Each row comes from the steps of one walk. Every step used is in the known rows, and no mark comes twice. Write the walk behind each row, first mark first.
Known rows:
H/G/B/R/A/C/D: [ 26 -15 -22  14  -1   7  21  -6  -1   9  24 -13   3  24  12  54 -21  39
 -34 -29   6  26]
H/G/B/C: [-22 -36   7  72 -24   0  12  24 -37 -19   1  -8 -37 -42  -4 -27  -9   5
   5 -18  -3 -28]
G/B/C: [-23  -3   5  41  -1 -20  17  31 -16  -4   0  -7   1 -52  -2 -15  -2  -2
 -10  27  -4 -49]
A/C/B: [-52 -24 -16  -6 -17   5  -7 -46  24 -25   8  11   2   1  -8   1 -14 -12
 -47 -29 -38 -33]
R/H: [  8  11  -1  -8  29  19 -47 -36  -7  -1 -19  15  -3  15   6 -13 -17 -30
  17  -5   1   7]
R/A/C/D: [-20  52 -12  26  39  11 -41 -64   3   9  27 -12  32  28  31  31 -44 -26
 -72 -20  -1   4]
Z/C/B/R/A/G: [ 29  75   9 -12   8   7   4  -6  22 -28   4 -24   4  16  37 -21  45 -14
 -16   6   2  63]
B/R/H/G: [ 44 -27 -21 -25  -2  28 -22 -13 -18 -21 -29  25 -29  24   8  -2  -5  -1
  41 -39  16  61]
A/C: [-45 -12 -20  -1  -7  10 -29 -30  11  -2  14  37   9   8   2   6 -24 -28
 -28 -32  -4 -10]
B/R/H: [ 43   8 -21 -53  21   7 -16  -7   3  -6 -33  27  12  14  10  10   2  -8
  27   8  13  39]
C/A: [-20   2  11 -25  -9 -29 -27  -2   1  -6 -15   0 -12 -15 -34 -23   2 -50
  20 -69   8 -32]
H/G/B/R: [ 38 -56   0   6 -43  -7  37  57  -5  -2  -7  13 -17  -6  -7  -3  17  28
  40 -14  10  16]
A/G/B/R: [ 12  -6 -10  -4 -36  -2  55  53  19  18  16  34  25  -1  12   4  45  24
  36   7  11  25]
H/R/A/G/B: [ 17  -1  10  15   4   7 -11  -4  -4  21   2 -10  13   6  -2 -17   4  32
  38  82  19   8]
Z/G/B/R/A/C/D: [ 13  48  31 -36  25 -24  38  18   9  40  13 -55  27  40   8  70 -16  36
 -45  22 -20   7]
A/G: [-31  27   2  38 -19  23 -15 -12   3   3  22  37  14  14  29 -32  15 -34
  14 -33   7  22]
G/B: [  3 -20  17  22 -11 -17  11  34   5  18   5   0   9 -15  -8 -16   5  -1
  15  17  -4 -36]
A/C/D: [-50  35 -17  31  15   1 -23 -48  -7   3  18   1  21   4  19  28 -42 -30
 -52 -68 -17 -20]
R/H/G/B/C: [ -7 -36  -5  46   9  22  -8 -11 -43 -18 -17  -8 -52 -24  -9 -16 -19  10
  19 -16  -5 -15]
B/C/D: [-39  75  -2  72  28 -17 -12 -23 -42 -21  -2 -28  17 -44  33  -3 -32 -39
 -51 -34 -11 -27]
Z/G: [-18  40  64   0   1 -13 -17  13 -10  15 -10 -26  -4  22   5 -21  -8 -32
   5   0 -21  -5]

Write each row's walk:
[ 20 -55   9  27  -1  27 -14  -8 -19   5 -13   0 -46  12 -14 -16 -13  10
  48 -27  -2  -3] -> R/H/G/B
[ 26  -3 -19 -30  -4  21  35  18  14  19  -1  34  11  17   6  15  34  28
  53   7   9  38] -> A/G/B/R/H
[-46  20  62 -21  -4 -57  27  46 -25   9 -22 -61 -40 -40 -52  -7   6 -11
  12 -27 -23 -74] -> Z/G/B/C/A
[ 53  59  17 -32  24 -20  -8   4  17 -32 -22 -43   1   1  21 -15  24 -16
 -28  33  -2  35] -> Z/C/B/R/A
[-35 -13  13  -2 -33 -15  25  23  12  20  13   5 -13 -11 -35 -17  36 -13
  49 -67   6 -33] -> C/A/G/B
[-47  16  -3  60 -17   7  31  22 -13   1  24  14   5 -35  15 -21  20  -2
   1   3  -1 -19] -> A/G/B/C
[-17  31   3  55   7  16  11   5  -1   8  34   0  16 -13  24 -19  19   2
 -20  49  15   4] -> R/A/G/B/C
[ 38 -24  -2 -24 -21 -28  41  64  14  13  -8  15  23 -17  -5  10  24  22
  25  31   8  -3] -> G/B/R
[-16   4 -16  -8  17  21 -50 -45  22   5  24  24  21  32  12   7 -25 -25
 -48  15  10  13] -> R/A/C
[ -8  19  -4  33  14   3  -5  -5 -26   0  -2 -18   6 -30   4 -15  -2  32
  10  91  17  -4] -> H/R/A/G/B/C
[-35 -11   8  -3  -8 -47  19  32 -16  -9 -13 -21 -22 -63 -47 -11   8 -15
   8 -33   0 -74] -> G/B/C/A
[-23  -9 -10 -12   7  16 -27 -61  34 -19  18  -4  14  24   1   3 -14  -7
 -69  19 -22  -9] -> R/A/C/B
[ -8  11  73   3  -7 -26  21  49  -4  34  -3 -39  -6   9 -15 -11   2   2
  21  24 -26 -37] -> Z/G/B
[ -4 -28 -47 -78   6  16   4 -50  26 -30 -22  22   1  17 -10  37  -6  17
 -24 -15 -28  13] -> A/C/B/R/H
[ 25  30 -10 -19 -15  17  20 -15  35 -20  15   7  34  29  29  -8  45   9
 -19  30   1  56] -> C/B/R/A/G
[  9 -25   0  23   8  39 -53 -43 -26 -16 -17  13 -43  25   4 -28 -24 -25
  34 -51   4  26] -> R/H/G
[-19 -45  -2   1   4  -3  -8 -11 -40 -22 -29 -22 -77 -36 -52 -13 -11  -3
  39 -77   0 -40] -> R/H/G/B/C/A
[ -7  -8 -23 -28  25   7 -65 -56  -2  -4 -11   5  11  13  -8  10 -46   4
 -19  56  13   5] -> H/R/A/C
[ 31 -63 -24 -20 -23  16  13  12  17   6  19  21  -8  28  -4  31  -1  40
  -9   8  17  36] -> H/G/B/R/A/C
[ 29 -28 -25 -49   0  -4  19  20  37  19  15  22  34  19  -4  43   6  34
 -26  54  15  15] -> G/B/R/A/C
[ 51 -20 -13 -49  12  -5  23  28   9  14 -25  14   9   1  -9  20  13  27
  41  32   7   9] -> G/B/R/H
[ 67  -6   1 -29   3 -17  22  46  24  20   2   0  35   8   6  11  23  25
   3  78  23  19] -> G/B/R/A
